Each row was made from one small tree. The marks that hang from a mark follow it in brackets, in alphabetical order. Every link used is in the known rows. Write each row's tree.
Known rows:
K[M[Q[A]]]: |  2.493 | -0.595 | -1.854 | -2.290 | -0.217 | -0.466 | -1.250 | -0.012 | -2.017 | -1.169 |  0.280 |  0.595 | -0.753 | -3.447 | -0.016 |  1.048 | -0.450 |
G[Q[F[K] M]]: | -1.754 | -1.031 |  0.162 |  2.257 |  0.888 |  1.254 |  1.563 | -0.190 |  2.343 |  2.647 |  1.092 | -1.747 |  0.747 | -1.875 | -1.154 | -0.105 |  0.148 |
G[Q[H]]: | -0.273 |  0.291 | -2.638 | -1.266 |  3.566 | -0.098 | -0.449 |  0.471 | -2.400 |  1.617 | -0.119 | -1.175 |  0.957 | -1.183 | -1.222 | -0.724 | -0.568 |
G[Q]: | -0.032 | -0.227 | -2.025 | -1.371 |  3.792 |  1.756 |  2.063 | -0.406 | -3.231 |  0.877 |  0.770 | -0.897 |  0.643 | -3.455 | -0.461 |  0.264 | -0.514 |
Q[A G H]: |  0.534 |  0.936 | -1.495 | -1.221 |  0.307 | -0.178 | -0.693 |  0.341 | -1.707 | -2.503 | -1.498 | -0.203 | -0.242 |  2.098 | -0.952 | -0.283 | -0.652 |
F[Q]: | -0.992 |  0.043 | -0.360 | -0.380 |  1.078 |  0.257 |  2.524 | -1.518 | -3.280 |  1.143 |  0.396 |  0.886 |  0.185 | -2.613 |  1.957 | -0.392 |  0.680 |
R[Q[G H M]]: | -1.693 |  0.905 | -1.500 | -0.661 | -0.220 |  1.043 | -3.651 |  1.261 |  1.135 |  3.309 | -0.241 |  1.035 |  0.297 |  1.903 |  0.128 | -1.478 |  0.307 |
F[K[M] Q[A H]]: | -2.720 | -0.356 | -2.592 |  2.457 | -1.079 | -2.670 | -2.473 | -0.402 | -1.013 |  0.246 | -0.765 |  0.187 | -0.109 |  3.091 | -0.017 | -1.724 |  1.413 |
K[M[Q[A G H]]]: |  1.372 | -0.016 | -0.484 | -1.373 | -0.656 | -0.664 | -4.520 |  0.780 | -0.236 | -1.681 | -1.218 | -0.201 | -0.523 |  0.282 | -1.083 |  0.105 | -0.297 |
G[Q[H M]]: | -0.826 |  0.188 | -3.721 | -1.502 |  1.778 |  0.163 | -2.099 |  1.015 |  0.124 |  4.060 |  0.020 | -1.359 |  0.791 | -2.133 | -2.381 | -0.948 | -0.621 |
G[Q[A]]: |  0.346 | -0.657 | -4.065 | -1.456 |  3.239 |  0.941 |  2.653 | -0.175 | -3.233 | -1.655 | -0.114 | -1.604 | -0.036 | -0.499 | -1.087 |  1.077 | -0.845 |
M[K Q[A G]]: |  3.921 | -0.097 |  4.816 | -0.259 | -0.040 |  0.849 |  2.175 | -0.936 | -0.627 | -3.961 |  0.284 | -0.377 | -0.497 | -1.265 |  0.932 |  1.045 | -0.484 |
G[Q[A F[K] M]]: | -1.301 | -1.417 | -1.892 |  2.191 |  0.551 |  0.520 |  2.180 |  0.174 |  2.268 |  0.097 |  0.266 | -2.202 |  0.062 |  1.096 | -1.867 |  0.759 | -0.044 |
K[M]: | -0.216 |  0.823 | -1.753 | -2.761 | -0.019 |  0.867 | -1.964 | -0.235 | -2.767 |  1.524 |  0.999 |  1.267 |  0.011 | -4.760 | -0.217 | -0.487 | -0.476 |
M[K Q[F G H]]: |  2.731 |  0.717 |  8.153 |  0.398 | -0.435 | -0.698 | -0.335 |  0.019 |  2.336 | -1.632 | -0.055 | -0.482 |  0.489 | -0.353 |  0.487 |  0.124 | -0.399 |
R[Q[A F G H]]: | -1.286 |  0.476 | -0.681 | -0.058 |  0.213 | -0.576 | -0.724 |  1.313 |  0.551 | -2.603 | -1.604 |  0.357 | -0.257 |  7.484 |  0.309 |  0.453 |  0.027 |
F[K]: |  0.664 |  0.160 |  0.747 |  1.389 |  0.868 |  0.362 |  2.423 | -1.329 | -2.710 |  0.907 |  1.195 |  1.088 |  0.314 | -3.881 |  1.261 | -1.212 |  0.385 |
K[M[Q[F]]]: |  1.387 | -0.287 |  2.035 | -1.789 | -0.572 | -0.113 | -1.374 | -0.075 |  0.264 |  0.583 |  0.935 |  0.745 | -0.105 | -4.605 |  0.505 |  1.126 | -0.355 |
K[M[Q]]: |  2.032 | -0.201 |  0.222 | -2.175 |  0.118 |  0.263 | -2.024 | -0.342 | -1.973 |  1.526 |  1.128 |  1.146 | -0.101 | -6.355 |  0.637 |  0.163 | -0.225 |
Q[H]: |  0.979 |  1.269 | -1.326 | -1.990 |  0.989 | -1.151 | -0.761 |  0.082 | -2.762 |  1.355 | -0.039 |  1.064 |  0.481 | -2.286 | -0.158 | -1.163 | -0.603 |

Which tree is each row?
|  2.299 | -0.923 |  4.452 |  2.288 |  0.290 | -0.574 |  3.003 | -1.070 |  0.277 |  0.018 |  0.984 |  0.473 |  0.259 | -3.699 |  1.889 |  0.424 |  0.462 |  M[Q[F[K]]]
|  0.133 |  0.568 | -4.451 | -1.210 |  1.120 | -1.886 | -0.658 |  0.904 | -2.623 | -0.414 | -0.854 |  1.438 | -0.128 |  4.372 |  0.702 | -0.399 |  0.114 |  R[Q[A H]]
|  1.193 | -0.390 |  5.915 |  3.220 | -0.064 | -0.691 | -0.056 | -0.166 |  2.047 | -0.535 | -0.483 | -0.315 |  0.542 |  0.056 |  0.719 | -0.611 |  0.607 |  M[Q[F[K] G H]]
| -2.270 | -0.145 | -0.699 |  2.866 | -1.124 | -1.568 | -1.075 | -0.637 |  0.884 |  4.461 |  0.100 |  0.346 |  0.529 | -0.647 |  0.517 | -2.461 |  1.550 |  F[K Q[H M]]
| -1.022 |  0.744 |  3.886 |  2.710 | -0.185 | -0.200 | -0.137 | -0.140 |  1.249 | -0.423 | -0.613 | -0.195 |  0.640 |  1.629 | -0.055 | -1.292 |  0.342 |  Q[F[K] G H]
|  2.978 | -0.565 |  1.099 | -0.782 |  0.758 |  1.286 |  1.700 | -0.683 | -1.764 | -3.280 | -0.515 | -0.183 | -0.651 | -1.772 |  0.779 |  1.313 | -0.499 |  M[Q[A G]]
|  2.550 | -0.817 |  1.767 |  2.395 | -0.339 | -3.224 |  1.173 | -0.091 |  0.884 | -1.926 | -0.702 | -0.169 |  0.030 |  1.578 |  0.344 |  0.284 |  0.222 |  M[Q[A F[K] H]]
| -2.897 | -0.379 |  0.089 |  2.315 | -0.398 |  0.011 | -0.663 | -1.428 | -1.764 |  2.191 |  1.058 |  0.870 |  0.186 | -2.184 |  1.427 | -1.718 |  1.659 |  F[K[M] Q]
| -2.958 | -0.574 |  2.067 |  3.655 | -1.150 |  2.056 |  0.709 | -1.467 |  1.107 |  2.566 |  0.469 | -0.200 |  0.061 | -1.482 |  1.175 | -1.629 |  1.609 |  F[K Q[G M]]
|  3.270 | -0.765 |  0.976 | -1.112 |  0.139 | -0.953 |  2.983 | -0.388 | -0.586 | -2.895 | -0.089 |  0.125 | -0.486 | -1.425 |  0.674 |  2.177 | -0.699 |  M[Q[A F]]
|  0.365 |  0.826 |  0.893 | -0.828 | -0.629 |  0.872 | -0.173 | -0.008 |  0.302 |  3.105 |  2.099 |  1.608 |  0.177 | -1.360 |  1.403 | -0.829 |  0.172 |  R[Q[M[K]]]
| -0.314 |  0.411 | -5.526 | -1.477 | -0.538 | -1.600 | -2.388 |  1.485 | -0.017 |  2.020 | -0.520 |  1.249 | -0.155 |  3.326 | -0.496 | -0.599 |  0.013 |  R[Q[A H M]]
| -2.430 |  0.106 |  0.595 |  0.193 | -0.654 |  2.318 |  0.139 | -0.894 |  0.420 |  2.369 |  0.080 | -0.054 |  0.033 | -2.192 |  0.780 | -0.536 |  0.716 |  F[Q[G M]]
|  0.151 |  0.307 |  0.969 | -0.912 | -0.206 |  1.236 |  2.388 | -0.167 | -0.217 | -3.979 | -0.783 | -0.449 | -0.550 |  1.615 | -0.313 |  1.470 | -0.820 |  Q[A F G]
| -0.513 |  1.265 |  2.406 | -0.698 |  0.183 |  0.190 | -0.773 |  0.493 |  0.493 | -0.721 | -0.909 | -0.005 |  0.428 |  0.844 | -0.484 | -0.236 | -0.590 |  Q[F G H]
| -0.429 |  0.564 | -0.305 |  0.097 | -2.032 | -2.527 | -0.738 | -0.234 |  1.138 |  0.858 | -0.261 | -0.296 | -0.065 |  1.965 | -0.417 | -0.735 |  0.300 |  F[Q[A H M[K]]]
|  1.590 | -0.597 |  0.063 | -1.405 | -0.339 |  1.220 | -2.034 | -0.082 | -0.880 | -2.435 | -0.168 | -0.046 | -0.889 | -2.007 | -0.113 |  0.982 | -0.309 |  K[M[Q[A G]]]
| -0.244 | -0.753 | -2.282 | -1.020 |  2.513 |  0.540 |  3.293 |  0.139 | -1.114 | -2.567 | -0.450 | -1.865 |  0.075 |  1.318 | -1.265 |  2.006 | -0.977 |  G[Q[A F]]
|  1.145 |  0.740 |  1.855 | -0.885 | -1.940 |  1.659 |  0.410 | -0.244 |  1.280 | -1.543 |  0.447 | -0.480 | -0.497 | -0.633 | -0.974 |  0.186 | -0.837 |  Q[A G M[K]]
|  1.487 | -0.814 |  1.600 |  1.220 | -0.162 | -0.036 | -1.326 | -0.835 | -1.257 |  1.751 |  1.563 |  0.976 |  0.007 | -5.620 |  1.099 | -0.879 |  0.760 |  F[K[M[Q]]]
| -0.968 | -0.320 | -3.922 | -1.220 |  0.561 | -1.099 | -0.828 |  1.550 |  2.333 |  0.505 | -1.042 | -2.172 |  0.303 |  2.599 | -3.141 |  0.929 | -0.959 |  G[Q[A F H M]]
| -2.245 |  0.862 |  0.359 | -0.240 | -0.995 |  0.556 | -3.043 |  1.579 |  3.280 |  2.430 | -0.508 |  0.605 |  0.378 |  3.652 | -0.082 | -0.640 |  0.288 |  R[Q[F G H M]]
|  0.529 |  0.756 |  3.631 | -0.550 | -2.572 |  1.185 |  0.969 |  0.025 |  3.376 | -2.406 |  0.185 | -0.814 | -0.432 |  1.081 | -1.223 |  1.155 | -0.912 |  Q[A F G M[K]]
| -2.198 | -1.271 | -1.918 |  1.748 |  0.999 |  0.216 |  0.110 |  0.073 |  0.397 | -1.503 |  0.130 | -1.910 | -0.001 |  1.821 | -1.719 |  0.611 |  0.139 |  G[Q[A F[K[M]]]]
| -1.937 |  0.212 | -0.170 |  2.389 | -1.083 | -1.510 | -1.765 |  1.022 |  3.017 |  3.993 |  0.461 |  1.208 |  0.646 |  2.943 |  0.531 | -1.655 |  1.140 |  R[Q[F[K] H M]]
| -1.096 |  0.082 |  2.233 |  0.738 | -1.955 |  1.136 |  1.124 | -1.021 |  1.439 | -1.089 |  0.089 | -0.776 | -0.546 |  1.221 |  0.208 |  0.134 |  0.316 |  F[Q[A G M[K]]]
|  2.393 | -0.744 |  2.937 | -0.427 | -0.069 |  0.790 |  2.362 | -0.338 |  0.517 | -4.084 | -0.747 | -0.604 | -0.581 | -0.016 |  0.504 |  2.251 | -0.639 |  M[Q[A F G]]
|  0.741 |  0.795 | -1.706 | -1.553 | -0.245 | -2.380 |  0.491 |  0.581 | -0.598 | -2.026 | -1.282 |  0.147 | -0.042 |  2.407 | -0.986 |  0.667 | -0.928 |  Q[A F H]
| -2.524 | -0.947 | -0.133 |  3.556 | -1.600 |  1.161 |  1.349 | -1.228 |  1.174 | -0.068 | -0.372 | -0.652 | -0.526 |  1.449 |  0.547 | -0.705 |  1.332 |  F[K Q[A G M]]
| -0.227 | -0.030 | -2.110 | -0.947 |  0.617 | -0.379 |  2.336 |  0.368 | -1.174 | -2.005 | -0.087 |  1.202 | -0.451 |  3.883 |  1.265 |  1.434 | -0.030 |  R[Q[A F]]
| -0.709 | -0.091 | -3.154 | -1.248 | -1.085 | -0.140 |  0.688 |  0.873 |  1.498 |  0.479 |  0.100 |  1.012 | -0.544 |  2.976 |  0.332 |  1.257 | -0.153 |  R[Q[A F M]]
| -1.217 |  0.538 | -3.589 | -0.715 | -0.646 |  0.248 | -3.022 |  1.467 |  1.013 |  0.666 | -1.095 |  0.542 | -0.390 |  4.860 | -0.536 | -0.621 |  0.142 |  R[Q[A G H M]]
| -0.268 |  0.754 |  2.781 | -0.455 | -1.390 |  0.351 |  0.406 |  0.381 |  2.531 |  2.176 |  1.817 |  1.262 |  0.263 |  0.407 |  1.130 |  0.082 |  0.118 |  R[Q[F M[K]]]
